Each row was made from one walk, in order. Every step used is in the known rows, and no mark comes twice. Write each row's walk.
Known rows:
rifi, kasa, karu: [-1.917 2.142 1.792 0.356 -1.796 -4.491 0.320 -0.592 -3.416 -2.263 3.534 4.806 -1.708 2.169 0.817 1.736 1.522 1.674 -1.411 -1.082 -1.501 -2.430]
zukes, karu, topu, rifi, kasa: [-1.308 1.146 3.372 2.048 -1.085 -4.253 0.611 1.630 -1.585 -4.742 1.823 1.522 -0.248 5.192 0.221 2.254 -2.145 2.858 2.510 -1.916 1.606 -0.924]
topu, rifi, zukes: [0.090 -0.673 3.315 -1.099 -0.504 -5.956 0.904 -0.079 -2.277 -4.884 1.453 -1.097 -0.081 2.982 -0.128 2.952 1.733 1.991 0.248 -1.592 -0.305 -0.764]
topu, karu, dimin: [-2.027 0.128 1.340 2.173 -1.737 -4.428 0.694 2.766 -1.448 -3.456 -0.756 2.256 -0.826 3.991 -1.238 3.027 -0.273 1.023 2.000 -0.415 -0.488 -0.541]
kasa, karu: [-1.298 1.483 1.798 -1.857 -1.843 -4.143 0.397 0.031 -2.324 -2.804 1.800 1.552 -1.624 2.169 0.139 2.893 2.790 0.928 0.475 -0.252 -1.316 -1.017]
zukes, karu, topu: [-2.120 1.594 2.374 0.549 -0.021 -3.190 1.681 3.394 -0.313 -4.931 -0.106 -0.631 -1.439 4.014 -1.465 2.499 0.462 1.064 4.901 -1.188 1.363 -0.776]
zukes, karu: [-1.057 1.972 1.829 -0.479 -0.695 -4.096 2.008 1.404 -0.361 -4.847 -0.482 1.072 -3.831 2.252 -1.864 2.960 -0.337 1.896 2.425 -0.002 0.165 -0.903]
zelez, rifi: [-0.892 0.534 1.964 -1.439 -1.188 -3.149 1.732 -0.309 -2.283 -3.975 0.342 -1.683 -2.052 2.215 -0.414 4.063 1.235 0.344 0.255 -1.029 -0.524 0.225]
zelez, karu: [-2.729 1.852 0.534 1.273 -2.886 -4.287 1.081 0.137 -2.933 -3.663 1.162 1.797 -3.198 2.606 -1.390 4.057 -0.178 1.408 0.195 -0.227 -0.313 -0.500]
karu, zelez: [-1.191 0.570 2.745 -2.242 -2.418 -2.718 1.622 0.498 -2.374 -3.294 0.728 0.792 -0.894 2.547 -1.268 3.494 2.759 1.943 1.440 -0.303 -1.318 -0.160]
kasa, karu, dimin, rifi, zukes: [-1.176 1.279 1.599 0.068 0.809 -4.685 0.591 0.975 -1.957 -3.984 2.516 1.172 2.081 1.777 0.596 1.328 3.605 -1.446 -0.556 -1.442 1.047 -1.021]
rifi, kasa: [-1.409 1.351 2.632 0.701 -2.273 -4.428 1.231 -0.695 -3.568 -2.630 2.072 3.746 -2.056 2.437 -0.240 2.372 0.675 1.968 -0.282 -1.704 -1.832 -1.909]
topu, rifi, zukes, karu: [0.039 0.433 2.755 -0.345 1.489 -6.159 1.276 1.242 0.012 -6.453 0.166 -0.244 -2.053 2.944 -0.803 2.164 -0.189 2.271 0.986 -1.071 1.362 -1.151]
dimin, karu, kasa: [-1.196 1.179 1.731 -0.450 -2.238 -5.187 2.204 -0.629 -2.495 -2.024 0.428 3.918 -0.512 3.007 -0.838 3.098 0.799 0.458 1.257 -0.811 -1.698 -0.504]
zelez, rifi, kasa, karu: [-1.609 1.869 1.329 0.451 -0.557 -3.859 0.614 -1.051 -2.953 -3.219 3.278 2.669 -2.039 1.807 1.404 2.086 0.952 0.207 -2.485 -1.612 -0.367 -1.413]
zelez, karu, dimin: [-3.450 1.955 1.073 2.123 -3.075 -3.085 -0.225 1.264 -2.877 -3.188 1.496 1.525 -1.056 2.981 -1.569 3.092 -0.521 1.151 0.952 -0.525 -0.319 -0.749]
kasa, karu, dimin: [-2.294 1.494 2.283 -0.894 -2.104 -2.983 -0.881 1.066 -2.183 -2.561 2.203 1.350 0.174 2.474 0.101 1.960 2.634 0.758 1.279 -0.696 -1.238 -0.969]
zukes, karu, zelez, rifi, dimin: [0.309 2.391 0.732 -0.352 3.095 -0.499 4.383 1.309 -0.710 -5.998 -0.031 -0.902 -0.917 1.525 -2.421 2.796 -0.154 -1.918 2.915 -0.370 2.811 -0.205]
karu, zelez, rifi, dimin: [0.331 1.512 1.181 -1.267 1.020 -0.597 4.153 0.076 -3.127 -4.082 1.056 -1.572 0.905 1.863 -1.485 3.487 1.731 -2.284 2.055 -0.925 0.975 -0.037]
dimin, karu: [-0.297 -0.234 2.158 -2.233 -2.374 -5.873 2.588 0.174 -1.808 -2.936 -0.317 1.798 -0.840 2.909 -1.189 3.309 1.280 0.926 2.665 -0.951 -1.713 -0.717]
zelez, rifi, dimin: [0.320 1.657 0.948 -0.593 0.901 -1.912 3.926 -0.652 -3.311 -3.925 0.916 -2.216 -0.141 1.713 -1.179 3.564 0.880 -2.428 1.726 -1.314 0.878 -0.107]
rifi, dimin: [-0.015 1.647 1.484 -0.653 -0.331 -2.643 3.636 -0.156 -3.728 -3.116 1.122 -0.213 0.064 2.000 -1.722 3.167 1.161 -1.238 3.161 -0.705 -0.387 -1.261]
zelez, rifi, dimin, karu: [1.003 0.597 0.796 -1.299 1.116 -3.568 5.246 -0.420 -2.124 -3.766 0.111 -0.696 1.287 2.231 -1.279 3.542 0.235 -2.804 2.885 -1.754 0.603 -0.505]

Which walk is each row?
[-0.460 1.765 1.732 -0.633 -2.099 -3.521 1.302 -0.795 -3.501 -2.624 3.563 5.468 0.119 2.212 1.191 3.151 2.000 0.751 -2.008 -0.364 0.229 -0.835] | dimin, rifi, kasa, karu, zelez
[-1.211 0.006 2.199 -0.889 2.349 -3.583 2.634 1.033 -1.343 -5.618 1.084 -1.566 -0.617 1.824 -0.826 1.923 3.444 -0.821 -0.593 -1.991 0.707 -0.849] | karu, zelez, rifi, zukes
[-1.057 -0.457 0.564 1.808 3.401 -5.045 3.255 2.760 -0.391 -6.765 -0.877 0.433 -1.655 3.004 -1.121 2.310 1.860 -1.144 -0.710 -1.316 1.664 -0.935] | topu, karu, zelez, rifi, zukes
[1.526 0.651 2.250 -1.550 -1.493 -3.361 2.482 -0.980 -3.886 -3.617 1.383 -1.155 1.539 3.269 -0.618 4.080 -0.033 0.476 2.659 -0.528 0.061 0.148] | topu, rifi, dimin
[-0.252 1.851 2.018 -0.114 -1.414 -3.143 1.446 1.620 -0.557 -4.218 -0.220 1.225 -0.754 2.343 -1.199 3.557 -1.035 0.794 2.380 0.067 1.567 0.092] | zukes, karu, dimin, rifi
[0.102 0.375 1.982 -0.608 0.262 -5.643 2.780 -0.130 -2.620 -4.268 0.860 0.287 -0.210 1.581 -0.275 2.868 2.717 -0.423 -0.416 -1.422 0.648 -0.856] | dimin, rifi, zukes
[-1.647 1.135 1.844 -2.516 -1.604 -2.900 0.657 0.537 -2.176 -3.073 1.893 2.015 -0.765 2.553 -0.182 2.857 3.780 1.267 0.531 0.321 -0.909 -0.516] | kasa, karu, zelez
[0.363 0.304 2.758 -0.232 -0.728 -2.455 2.464 0.873 -4.059 -3.607 1.508 -3.087 3.867 5.049 -0.142 3.641 0.845 -0.395 4.949 -1.794 1.449 0.484] | karu, topu, rifi, dimin
[-0.913 0.339 2.236 -1.967 -1.029 -2.121 1.655 0.199 -2.084 -4.128 0.514 -1.165 -1.145 2.352 -0.713 3.945 2.201 0.565 0.411 -0.800 -0.297 0.466] | karu, zelez, rifi
[-0.400 -0.029 2.153 -0.504 -0.781 -4.219 3.139 -0.262 -1.999 -3.588 1.499 3.639 -0.098 2.862 -0.029 2.683 0.628 0.224 -0.426 -2.209 -0.524 -1.226] | dimin, karu, zelez, rifi, kasa
[-0.790 2.602 2.309 2.266 -1.403 -3.377 1.073 0.792 -1.541 -3.761 1.364 4.355 -0.798 2.264 -0.428 2.150 -2.104 1.096 0.704 -1.104 1.218 -1.259] | zukes, karu, dimin, rifi, kasa
[-0.125 1.237 2.282 0.265 -2.980 -4.727 2.154 -1.552 -4.090 -2.452 2.165 3.769 -0.897 2.045 0.615 3.670 0.432 1.186 -1.030 -1.129 -0.331 -0.758] | dimin, rifi, kasa
[-0.077 0.271 3.512 -0.101 -3.872 -4.985 0.108 -1.461 -3.982 -3.085 2.590 2.598 -0.558 3.669 0.865 3.546 -0.786 3.734 -0.651 -1.422 -1.602 -0.984] | topu, rifi, kasa
[-1.222 1.076 1.503 -2.430 -0.503 -2.268 0.869 0.331 -1.782 -3.817 1.748 0.118 -0.946 2.201 0.442 3.293 3.293 0.156 -0.600 -0.281 0.090 0.081] | kasa, karu, zelez, rifi
[-2.505 1.990 1.862 1.340 -0.838 -2.695 -0.406 -0.011 -2.775 -2.828 3.774 2.341 0.061 1.916 1.410 1.243 0.908 -0.033 -1.854 -2.220 -0.495 -1.690] | zelez, rifi, kasa, karu, dimin
[-0.798 1.227 2.705 1.385 -3.293 -3.558 0.821 -0.389 -3.872 -2.166 2.534 3.802 1.111 2.547 0.450 2.797 -0.050 0.767 -0.379 -1.566 -0.431 -0.792] | karu, dimin, rifi, kasa
[-0.755 0.541 3.014 -0.295 -1.259 -3.885 0.584 2.350 -0.748 -5.113 0.113 -1.780 0.043 5.363 -0.498 3.591 -0.952 2.687 4.428 -1.001 1.880 0.493] | zukes, karu, topu, rifi
[-2.037 1.718 2.177 -0.258 -1.350 -3.268 0.620 -0.002 -3.107 -2.756 3.702 5.298 -0.781 2.209 0.494 1.641 2.703 1.577 -1.212 -0.640 -1.291 -1.913] | rifi, kasa, karu, zelez
[-1.302 1.230 2.252 0.705 -1.413 -3.831 1.571 -1.052 -3.371 -3.539 1.878 1.598 -2.200 2.094 0.322 2.718 0.234 0.661 -1.559 -2.041 -0.707 -1.336] | zelez, rifi, kasa
[-0.140 0.461 1.045 -0.083 2.142 -2.922 5.170 1.494 -2.374 -3.898 0.328 -2.631 3.575 4.044 -1.045 3.011 1.113 -3.901 5.143 -2.767 1.875 -0.385] | zelez, rifi, dimin, karu, topu
[-1.385 -0.451 2.690 -0.965 -1.487 -5.143 2.517 1.903 -1.643 -2.971 0.106 0.162 1.717 4.756 -0.657 2.875 2.149 0.203 4.926 -2.030 -0.418 -0.730] | dimin, karu, topu
[0.784 0.677 1.566 -1.936 0.398 -2.904 5.051 0.432 -2.439 -3.208 0.517 1.976 2.365 2.687 -2.183 3.012 1.737 -1.702 4.429 -1.029 -0.345 -0.857] | rifi, dimin, karu, zelez
[-1.285 -0.168 1.219 0.643 -1.420 -4.225 2.209 2.483 -1.324 -4.353 -1.052 3.011 -1.930 3.900 -1.383 3.809 0.920 1.345 1.473 0.421 -0.397 -0.345] | topu, karu, zelez
[-0.300 -2.018 3.400 -0.534 0.454 -7.141 2.097 1.895 -1.473 -4.944 0.810 -1.319 3.638 5.465 0.244 2.079 2.171 0.568 3.520 -3.081 0.724 -0.771] | dimin, karu, topu, rifi, zukes
[-0.816 -0.474 3.820 -0.910 -3.077 -4.021 0.142 1.246 -3.098 -3.690 1.170 -2.543 1.998 5.661 0.302 4.052 1.235 2.546 3.358 -1.520 0.098 0.926] | karu, topu, rifi
